What can hang from each mark
firo: rizifa
gitumus: nesus
rizifa: bigal firo vano
dupi: bigal
vano: nesus nodir rizifa
nesus: gitumus vano
tuser: bigal doruse mabe
bigal: dupi rizifa tuser
nodir: vano
mabe: tuser

Every row comes from one small tree of marks. The marks that hang from a mark follow it in brackets, in alphabetical order. Every link used is in the known rows. Which tree was each row made from?
Known rows
mabe{tuser{bigal doruse}}: [ 16   6  81 -32  54 -21 -10 -10   4   6  -1 -39  -3 -21   6 -14   0  -2
  17 -12   2   1  13  24  20]
mabe{tuser{bigal{dupi rizifa{firo vano}} doruse}}: [ -8  11  22 -21  25 -27 -17 -17  17  19   7 -37  -4 -23  17 -13   8   5
   6 -12  11  -4  23  29  23]
nodir{vano{nesus{gitumus} rizifa{firo}}}: [  1  35  46 -17  30 -30 -12 -13  -9  30  13   5  -8 -13   7  -4  21 -31
  -1   1  -2  15  23   1   2]
nodir{vano{nesus rizifa{bigal}}}: [  1  24  55 -18  61 -29 -11 -16 -11  13  13  -6  15  -6   9 -15  20 -27
   4   4  -1  14  16   6 -11]
nodir{vano}: [  9  10  66 -38  43 -26 -17  -8  -4  -5  -2 -15  -4  -3   6   0  20  -8
  11   5   3   6  18   8   5]
vano{nodir rizifa{bigal}}: [ 25  10  59 -21  69 -26  -8   2  -7   9  24 -24  19 -16  10   4   0 -28
   9   9   2  13  17   7   5]
nesus{vano{rizifa{bigal{dupi tuser}}}}: [ -6  13  10 -18  35 -30 -17 -16   8  12  17 -35  20 -11 -13  -2  29 -27
  11   6   4  -9   9   6   0]
dupi{bigal{rizifa tuser{mabe}}}: [ -2  20  55 -32  24 -33 -32  14   3   3  12 -13 -19 -12 -10 -12  24   0
  17  -7   9  -1  18   6  13]
firo{rizifa}: [ 21  -5  62 -46  28 -27 -20  -6  -2  -3   9 -31 -11 -19   1   1  15   4
  11  -3  11   3  15  14  16]
mabe{tuser{bigal{dupi}}}: [ 16   4  20 -36  41 -23 -14 -15  11   7   5 -31   6 -14   3  -5  14  -6
  19  -1   0   0  12  19  13]
vano{nesus nodir}: [ 20  13  69 -18  38 -25 -12   9  -8  10  15 -20  -3 -17   3  -8  -1  -7
  11   8  -6  17  19   5   2]
rizifa{firo}: [ 25   5  61 -34  35 -29 -15 -15   1   0   1 -27  -7 -19   6  10  12 -14
   2   3  15   9  25   4  28]
vano{nodir}: [ 27   4  69 -30  45 -24 -13  10  -4   0  12 -26  -1 -15   5   5  -1  -8
  14   9   0  12  19   8  11]
dupi{bigal}: [ 19   8  59 -33  51 -32 -19 -11  -2 -11   5 -32 -23  -8   4   9  10 -15
  18   1  12   8  12  12  11]
nodir{vano{nesus{gitumus}}}: [ -1  28  56 -27  35 -26 -15  -5  -9  16   2   0  -4  -6  -1  -7  25 -10
  10   1  -7  11  15   7  -8]
gitumus{nesus{vano{nodir rizifa{bigal firo}}}}: [ 21  13  30 -15  66 -28 -11   1  -1  21  11 -43  13 -25   9 -14   6 -35
  -5   8   2  -4  19  -4  15]
mabe{tuser}: [ 27   2  58 -36  30 -22 -12 -10   0   8   6 -40 -10 -13   7   6  14 -14
  14   4   4   5  18  22  14]
dupi{bigal{rizifa{firo vano{nesus nodir}} tuser}}: [ -8  25  29  -5  16 -35 -24  11  -4  20  27 -14 -20 -17   6 -14   6  -7
   4   7   8  13  28   7   2]
tuser{bigal{dupi rizifa} doruse}: [  1  18  56 -26  39 -27 -17  -7  14   4   6 -26   4 -18  -1 -12   5  14
  21 -13   3   1   9  11  21]
vano{nodir rizifa}: [ 26  10  67 -22  42 -25  -9   7  -8   9  25 -24  -3 -16   8   4  -3 -25
  13   5  -2  15  20   8   8]
nodir{vano{nesus{gitumus} rizifa}}: [ -1  34  53 -19  34 -27 -12  -8 -12  25  14   2  -6  -8   3  -8  22 -27
   9  -3  -9  14  15   8 -10]
tuser{bigal}: [ 16   6  63 -39  62 -26 -15  -6   0  -6   0 -26   6 -16   0 -11  10  -4
  14 -10   5   3  16  10  15]
mabe{tuser{bigal{rizifa{vano{nesus{gitumus}}}}}}: [-11  28  21 -24  32 -24 -14   0  -2  33  15 -25   0 -19   9 -28  21   0
  11 -18  -4   0  17  34  -6]
bigal{dupi rizifa{firo vano} tuser{doruse}}: [-14  12  34 -15  -5 -31 -24 -14  15  13   8 -21  -8 -19  -2  -3  17   5
   5  -5  17   1  25  13  22]
bigal{dupi tuser{doruse mabe}}: [ -3   6  65 -25  18 -28 -28  -2  12   2  -1  -8  -4 -17 -17 -11  19   4
  15  -9   4  -3  17   7  18]
rizifa{bigal firo vano{nesus}}: [  0   8  35 -18  55 -33 -16 -23  -4   8   2 -24  11 -19  12 -10  19 -15
 -10   0  17   7  27  14   5]
vano{nesus nodir rizifa{bigal firo}}: [ 20  20  51  -8  58 -30  -7  -5  -8  22  26 -14  16 -24  12  -5  -2 -32
  -4  12   2  20  24  -3   8]

Write each row's tree
[  6  24  35 -25  32 -29 -12 -10   0  22  13 -39 -12 -21   2  10  21 -35
  -1  -5   4  -5  18   9  15]  nesus{gitumus vano{rizifa{firo}}}
[  5  13  45 -10  34 -32 -15 -27  11  15  13 -14  15 -21  -6   4  12 -24
   4   4  14   8  17  -2  24]  vano{rizifa{bigal{dupi tuser{doruse}} firo}}
[ 12  28  56 -18  30 -27 -10 -10  -9  26  18 -13  -8 -17  -2  -3  16 -28
  11 -10  -5  14  15  11  -2]  vano{nesus{gitumus} rizifa}
[  6  31  36 -11  38 -31 -13 -16  -5  34  19   0  17 -23  -8  -5  23 -34
  -1   0   6  13  19  -4   8]  vano{nesus{gitumus} rizifa{bigal{tuser} firo}}
[ -1   8  62 -31  56 -28 -24  -3  13  -5  -6 -14   4 -21  -5 -22  10   9
  15 -19   2  -4  14  12  21]  tuser{bigal{dupi} doruse mabe}
[ -7  37  33 -12  41 -31 -15 -14  -7  33  15  15  19 -13  -3 -11  30 -33
  -4   6   3  13  20  -6  -1]  nodir{vano{nesus{gitumus} rizifa{bigal{tuser} firo}}}
[ -4   1   0 -22  34 -33 -24 -25  10   4   2 -17  20 -13  -1   2  29 -13
  -3   6  22   1  23   9  13]  rizifa{bigal{dupi tuser} firo vano}
[  2   5  36 -33  15 -28 -30   0  10   1   3  -5   2 -13 -17  -8  30  -2
  14  -3   5  -1  19   4  14]  bigal{dupi tuser{mabe}}
[ 21  12  46 -19  41 -23 -12  11  -4  17  13 -46  -7 -20   1 -17   4 -27
  10  -1 -10  -5  15   5   5]  gitumus{nesus{vano{nodir rizifa}}}
[ -7  -2  51 -33  34 -31 -32  -2  12   3   4  -9  13 -23 -16 -17  24  14
   9  -8  12  -9  11   8  16]  firo{rizifa{bigal{dupi tuser{doruse mabe}}}}
[ -2  10  31  -8  44 -31 -18   0  -6  16  14 -10  20 -22   3 -17  11 -13
  -7  10  10  11  28   5   1]  rizifa{bigal{tuser} firo vano{nesus nodir}}
[ 17  29  40  -7  59 -29  -8  -1  -8  33  27  -6  17 -25   8   0   2 -34
  -3   9  -1  19  20  -2   6]  vano{nesus{gitumus} nodir rizifa{bigal firo}}
[-27  10  38  -9  37 -32 -29 -10   7  10  -1  -5  14 -18 -11 -32  26   2
   4 -12   6  -4  19  17  -4]  rizifa{bigal{dupi tuser{doruse mabe}} vano{nesus}}
[  3   8  42 -19  28 -31 -18 -18  -4   8   2 -25 -12 -20  11 -10  16 -13
  -6  -5  13   9  30  16   9]  rizifa{firo vano{nesus}}
[  2   7  96 -30  28 -26 -25   6   3   0  -3 -13  -7 -22 -14 -16  16   2
  13 -13   6  -1  20   8  20]  bigal{tuser{doruse mabe}}
[-16   0  10 -28  42 -31 -32  -8   8  -1  -1  -8  22 -11  -8 -15  36  -4
   4  -5  14  -8  20  16   2]  rizifa{bigal{dupi tuser{mabe}} vano}
[ 22  19  59  -9  32 -28  -9   1  -8  23  27 -14  -7 -24  11  -4  -5 -28
   0   8  -2  22  28  -1  11]  vano{nesus nodir rizifa{firo}}
[ 12  14  39 -17  64 -29  -9   1  -2  13  22 -43  14 -22  11   2   4 -34
  -4  15   5   0  21   3  12]  nesus{vano{nodir rizifa{bigal firo}}}
[ -5  23  23 -14  48 -30 -14 -23  -2  15  15  -1  18  -3   5 -10  23 -25
   7  11  -3  13  13   3 -12]  nodir{vano{nesus rizifa{bigal{dupi}}}}
[  6   6  63 -21  14 -27 -20 -14  11   2   2 -19  -3 -14 -15   2  13   0
  20   0   5   4  11   7  16]  bigal{dupi tuser{doruse}}
[  9  22  77   3  45 -30  -9  -1  -4  27  24  -8  14 -29  -1 -14  -6 -25
   0   8   2  18  22  -6  12]  vano{nesus nodir rizifa{bigal{tuser{doruse}} firo}}
[ -7  18  55 -22   0 -30 -30   1  18  15   7  -7  -6 -23 -10  -9  20   9
   6  -6  11  -1  25   0  34]  bigal{dupi rizifa{firo} tuser{doruse mabe}}
[ -2  19  56 -18  44 -30 -22   0  -6  19  16  -1  17 -19 -11 -28  27 -23
   4  -7   2   6  21   3  -1]  vano{nesus rizifa{bigal{tuser{mabe}}}}
[-11   2  71 -18  61 -28 -26  17  -1   2   4 -12  17 -22  -2 -24   8   0
   4  -7   8  -3  23  18   5]  rizifa{bigal{tuser{doruse mabe}} vano{nodir}}
[ 21  11  20 -14  53 -30 -11 -11   5  14  24 -17  20 -18  11  13   2 -30
   1  17   7  13  21  -2  17]  vano{nodir rizifa{bigal{dupi} firo}}
[ -4  19   8  -8  10 -30 -19   2   5  23  23 -17  -4 -18  13  -7   7   0
   0   8   3  11  28  10   6]  bigal{dupi rizifa{firo vano{nesus nodir}}}
[ -1  11  88 -26  40 -32 -29   4   3  -6   0 -15 -25 -16 -12 -12  12  -4
  17 -13  10   0  15   9  16]  dupi{bigal{tuser{doruse mabe}}}
[ -9  18   8 -15   4 -32 -21 -17   8  19  13 -22  -8 -17   9  -7  21  -1
   0  -2  10   7  27  14   9]  bigal{dupi rizifa{firo vano{nesus}}}
[ -7   9  24 -29  48 -31 -21 -10  -9  17   9 -20   9 -20   3 -15  27  -1
   0 -10  10  -1  13  25 -10]  firo{rizifa{bigal vano{nesus{gitumus}}}}
[-15  -1   0 -22  20 -33 -27 -16   2  11  13 -14  16 -16  -9 -21  31   6
   4  -1  12  -1  13  17  -9]  firo{rizifa{bigal{dupi tuser} vano{nesus}}}
